What can hang from each mark
renebuf: gokobog
kogiv: guveget
tugun: gokobog ziso
guveget: vovip
bufub: zufu
vovip: gezin gokobog renebuf
gezin: vovip
gokobog: renebuf tugun vovip zufu
zufu: bufub gezin gokobog kogiv

Every row comes from one small tree of marks. The marks that hang from a mark follow it in brackets, in alphabetical order. Every link used is in the known rows. Which tree was each row made from?
(in the rows, 128 means zero)
Known rows
gokobog(tugun): [130 124 109 137 123 130 118 148 122 136  98 159 124 145 157 137 141 105
 142 133 128 139 144 106 121  91 161]
renebuf(gokobog(tugun(ziso) vovip(gezin))): [100 103 139 136 137  92 128 170 128 138  88 119 139 104  80 141 108 146
 129  95 131 147 100  79 171 171 130]
zufu(bufub gokobog(renebuf) kogiv(guveget)): [117 113 121 128  92 108 102  80 181 146 147  78 182  99  89  65 180 118
 131 107 143 126 123 112  64 109 106]
zufu(gezin(vovip(gokobog(tugun))) kogiv): [161  79  95 113 154 153 139 168 161 114 200 173  90 103 156 117 158 211
  94 115  85 130 124 187 113 109 154]
gezin(vovip(gokobog(tugun(ziso)))): [ 83 125 129 101 136 164  91 165 150 128 163 169  86  72 150 153 146 195
 119 142 108 132 166 145 175 125 132]
zufu(gezin gokobog): [176 101  81 127 155 136 149  86 163 105 210  52 102 138 200  99 123  96
 160 107 114 178 162  95  58 111 109]
gezin(vovip(gokobog(tugun))): [119 106 133 122 136 155 119 162 129 130 152 192 101  88 158 153 153 171
 127 124 101 134 150 179 149 103 163]
zufu(kogiv): [129 127 116 165 135 137 130 113 183 142 139 135  99 151 105 112 144 162
 142 142 128  99 162  74  85 114 159]
gezin(vovip(gokobog renebuf)): [122 142 143 133 135 133 117 114 158 135 192 155 109 110 167 143 118 172
 127 132 125 110 161 181 122 107 139]
renebuf(gokobog(vovip zufu(bufub kogiv))): [ 89  80 158 138 109 117 111 180 156 191 122 160 179 159  23 100 137 125
 129 125 114  98  90  94 142 190 140]
renebuf(gokobog): [140 103 140 170 115  94 125 116 154 165 114 110 132 137 118 133 120 126
 153 118 117 158 186 105 110 154 155]
kogiv(guveget(vovip)): [100 140 161 166 132 103 135 105 128 104 136 107 100 116 115 100 152 109
 195  73 163 136 127 116 115 160  99]
tugun(gokobog ziso): [ 87 122 121 137 147 131  74 116 158 129 149  89 127 119 124 153 139 141
 160 194 151 143 217  32 118 157 111]
vovip(renebuf): [127 158 117 152 122 108 119  98 152 139 137 120 127 164 170 125 115 107
 136 137 158 114 152 103  93  93 137]
bufub(zufu(gokobog)): [117 141 144 130 163 150 139  78 149 118 212  96 107 120 153  96 112 107
 190 120 114 130 155  57  84 104 130]
gokobog(renebuf tugun zufu(bufub)): [113 135 120  76  73 163  99 148  93 171  47 176 193 155 105 140 147  74
  96 151 143 129 104 140 165  84 144]
gezin(vovip(gokobog(zufu) renebuf)): [128 143 147 111 134 154 116 131 130 132 169 172 108 131 148 144 118 132
 117 155 130  94 144 198 161 117 127]
gezin(vovip(gokobog(zufu(kogiv)) renebuf)): [129 134 136 125 135 149 118 141 155 135 185 185  99 141 111 122 133 172
  95 160 118  58 133 188 146 119 132]
vovip(gokobog(renebuf tugun zufu)): [160 151 131  99  99 162 133 131  71 134  34 164 135 116 146 170 140 106
 110 190  99 129 136 211 175 103 151]
gokobog(tugun vovip zufu): [112 123 134 110 130 146 138 185  85 122  72 191 143 173 125 157 141  62
 171 147 147 103  77 119 184 127 150]
tugun(gokobog): [118 104 126 152 146 122 105 114 135 130 136 113 140 133 133 153 146 116
 169 177 142 144 203  66  90 141 147]
renebuf(gokobog(tugun vovip)): [121  96 147 149 113  77 130 179 107 147  87 162 173 142 115 160 133 105
 162 107 122 144 105 119 153 155 169]
kogiv(guveget(vovip(gezin))): [110 131 161 171 155 114 162  96 128  98 122  85  85  93  86  81 137 118
 173  47 167 138 105 103 102 161  99]
vovip(gezin gokobog renebuf): [148 141 128 169 153 128 145  93 142 133 129  95  89  95 161 103  97 151
  97 129 112 131 146 149  74 107 133]
guveget(vovip(renebuf)): [107 183 144 155 118 106 127 102 115 112 167 126 112 162 143 131 103 114
 144  99 144 105 121 110 110 126 108]
renebuf(gokobog(tugun zufu(gezin kogiv))): [198  64  88 123 122 101 128 176 121 144 116 139 134 181 112 104 137 111
  88 127  99 141 115 156 131 147 144]
zufu(bufub gezin gokobog(renebuf vovip)): [126 118 109  83 115 144 148  94 149 125 177  71 204 129 148 119 128 102
 153 102 133 167  90 108  88 118 101]
vovip(gezin renebuf(gokobog(zufu))): [165 113 135 150 126  93 135 117 121 152  94 101 135 161  99 110  85  80
  96 115 136 121 135 135 126 144 128]
bufub(zufu(kogiv)): [105 149 150 146 160 151 141 101 181 142 177 150  97 141  92  90 119 178
 162 139 127  83 144  57  86 109 166]
vovip(gezin renebuf(gokobog(tugun(ziso)))): [131 124 110 140 116  69  94 142 131 145 102 100 132 122 125 117  92 127
  68 105 132 143 130 105 139 128 116]
zufu(bufub gezin gokobog(renebuf tugun)): [159 102  72  72  91 139 115 113 122 128 154  89 193 135 182 110 143  85
  96 106 107 191 107 134  84  71 113]
gokobog(tugun(ziso) vovip(gezin renebuf)): [ 88 158 119 121 143 111 123 155 125 113 109 131 133 131 135 134  95 126
 112 115 170 104  73  77 159 112 114]
tugun(gokobog(renebuf vovip)): [106 143 159 122 123 115 134 102 110 114  87 135 209 133 104 205 146 119
 191 190 173 120 150  90 137 145 152]

Write each row's tree
[ 92 150 119  98 124 130  81 157 144 125 181 170 106  95 176 149 127 180
  93 140 125 117 145 165 175 102 113]  gezin(vovip(gokobog(tugun(ziso)) renebuf))
[126  98 157 155 126 104 143 165 142 152 108 158 150 169  45 134 131 125
 155 140 125  84 108 110 159 191 149]  renebuf(gokobog(vovip zufu(kogiv)))
[146 107 110  85 154 178 157 129 158 118 186 142 108 168 139 135 132 115
 150 115 160 133 142 140 157 124 124]  gokobog(zufu(gezin(vovip)))
[154  91 126 130 106 107 109 171  89 157  69 158 145 163 113 139 134  66
 121 138 113 143 139 145 166 144 152]  renebuf(gokobog(tugun zufu))
[128  87  86 132 135 151 121 127 203 165 187 105 125 149 117  62 135 170
 100 112 114 143 129  77  49 118 131]  zufu(bufub gezin kogiv)
[133 164 181 156 128 122 178  69 104  95  84  80 101  40  94 112 138 163
 143  82 133 144 116 187 117 158 100]  kogiv(guveget(vovip(gezin gokobog(renebuf))))
[128 133 149 156 146 150 150 149  71 101 118 138  67  72 128 118 123 156
 105  85  76 148  99 155 120 137 126]  guveget(vovip(gezin gokobog(tugun)))
[147 137 101  67 132 148 111  96 127 105 117  68 161 149 130 171 128 112
 133 217 168 150 186 102 159 153  85]  tugun(gokobog(renebuf zufu(gezin)) ziso)
[147  99  86 144 126 123 108 144 138 115 165 132 116 137 145 104 160 112
 121 128  90 120 128  88  84  89 142]  zufu(gokobog(tugun) kogiv)
[ 86 143 155  99  94 164 131 139 146 166  83 175 198 161  37 130 145 131
 130 156 152  71  72 105 155 133 143]  gokobog(renebuf vovip zufu(bufub kogiv))
[197 131  99  79 115 165 160 128  79 115  70 132 133 127 184 152 139 109
  97 171 101 157 122 227 156 104 134]  vovip(gokobog(renebuf tugun zufu(gezin)))
[125 119 149 139 108  75 112 120 165 153 180 149 154 153 123 151 112 138
 126  93 151 119 166 143 135 130 148]  gezin(vovip(renebuf(gokobog)))
[118 139 120 138 141  99 149 151 103 116  93 153 150 146 143 130 101  95
 123 100 159 105  52 113 125  92 149]  gokobog(tugun vovip(gezin renebuf))
[135 165 160 146 145 148 152 116  78 103 134 117  71 114 116 106  87 117
  96 113 103 103  95 172 132 148  84]  guveget(vovip(gezin gokobog(zufu) renebuf))
[117 126 110 119 131 170  93 180 128 136 108 154  74 111 116 113 145 166
  86 196  81  96 138 133 166 140 117]  vovip(gokobog(tugun(ziso) zufu(kogiv)))
[183 101 100 136 166 173 154 132 154 129 155 110  70 135 143  89 134 162
 107 167  82 125 147 164  96 147 125]  vovip(gokobog(zufu(gezin kogiv)))
[161  80  75  86 144 144 135 141 138  88 233 127 121 132 197 127 148 105
 135  75 118 168 127 137 116  87 123]  zufu(gezin(vovip) gokobog(tugun))
[131 160 164 132  94 104 139 118  64  99  71 138 129  66 139 139 168 133
 143 106 119 146 103 222 150 138 110]  kogiv(guveget(vovip(gokobog(renebuf tugun))))
[118 160 159 133 137 144 193  85 134 120  63 123 161 118  84 163 112 138
 160 119 170 113 101  99 137 119 161]  gokobog(renebuf vovip(gezin))
[192 126  80 119 124 132 164  63 171  98 180  62 138 145 150 114 137 143
 120 134 115 137 144 119  64  95 121]  zufu(gezin gokobog(renebuf) kogiv)
[122 135 111 129  95  58  69 149 133 155 116 116 152 144 152 137 107 119
  90 130 130 142 151 117 152 131 117]  vovip(renebuf(gokobog(tugun(ziso))))
[120 141 164 174 162 162 167 109 109 106 143 105  53  65 112 110 111 173
 131  87  85 143 130 131  99 162 115]  guveget(vovip(gezin gokobog))
[138  83  80  79 121 165 107 179 115 160 124 145 147 170 154  91 141  71
  97 119 123 162  92 127 121 102 121]  gokobog(tugun zufu(bufub gezin))
[110 119 140 148 164  90 133 119 121 110 136 113 174 140 116 152 108 105
 151 148 171 107 115  71  97 141 138]  tugun(gokobog(vovip(gezin renebuf)))
[158  90 106 108 102  94  98 138 142 183 158  90 180 188 138  82  96  78
  84 109 128 161 122 150 104 146  98]  vovip(renebuf(gokobog(zufu(bufub gezin))))
[123 153 155 182 126  77 122 114 134 106 170 113  87  96 124  75 144 167
 130 101 118  95 104 180  86 158  88]  zufu(kogiv(guveget(vovip(gokobog renebuf))))
[130 186 179 117 106 171 153  96  68 110  87 138 107 114 108 161 124 133
 137 152 103 116 133 192 176 154 109]  guveget(vovip(gokobog(renebuf zufu)))
[135 154 139 154 135 119 136 140  66  97 132 139  85  92 153 115 103 139
  78  87  86 129  82 176 114 118 110]  guveget(vovip(gezin gokobog(tugun) renebuf))
[ 95 166 135  97 123 141 151 128 119 110  48 132 155 104  99 171 116 147
 129 131 170 120  90  87 186 116 136]  gokobog(renebuf tugun(ziso) vovip(gezin))
[125 175 158 140 126 139 126 125  74 114 148 136  88 137 151 127 104 108
 122 140 101 100 115 184 144 152  88]  guveget(vovip(gokobog(zufu) renebuf))
[109 174 110  97  91 137 105 115 128 132  63 133 144 127 141 172 136 141
 118 165 154 134 155 106 176  94 136]  gokobog(renebuf tugun(ziso))
[161  90  89  93 124 114 104 170 120 140 117 103 124 159 145 124 116  98
 103 134 119 173 142 132 180 164 100]  renebuf(gokobog(tugun(ziso) zufu(gezin)))
[117 158 138 108  97 124 153 134  94 120  47 179 189 146 130 192 140 112
 161 143 158 117  92 133 174 100 173]  gokobog(renebuf tugun vovip)
[ 72 111 144 134 178 132 121 127 148 113 130  90 135  98  80 151 119 149
 171 160 165 127 149  16 131 177 112]  tugun(gokobog(vovip(gezin)) ziso)
[106 165 152 163 117  71 122  98 121 103 148 102 118 140 143  98 130  96
 169  73 178 116 109 139 107 139  86]  kogiv(guveget(vovip(renebuf)))
[127 159 125 112 127 156 134 109 117 124  59 108 107  53 130 148 125 183
  79 155 108 146 146 146 153 106 133]  vovip(gezin gokobog(renebuf tugun(ziso)))
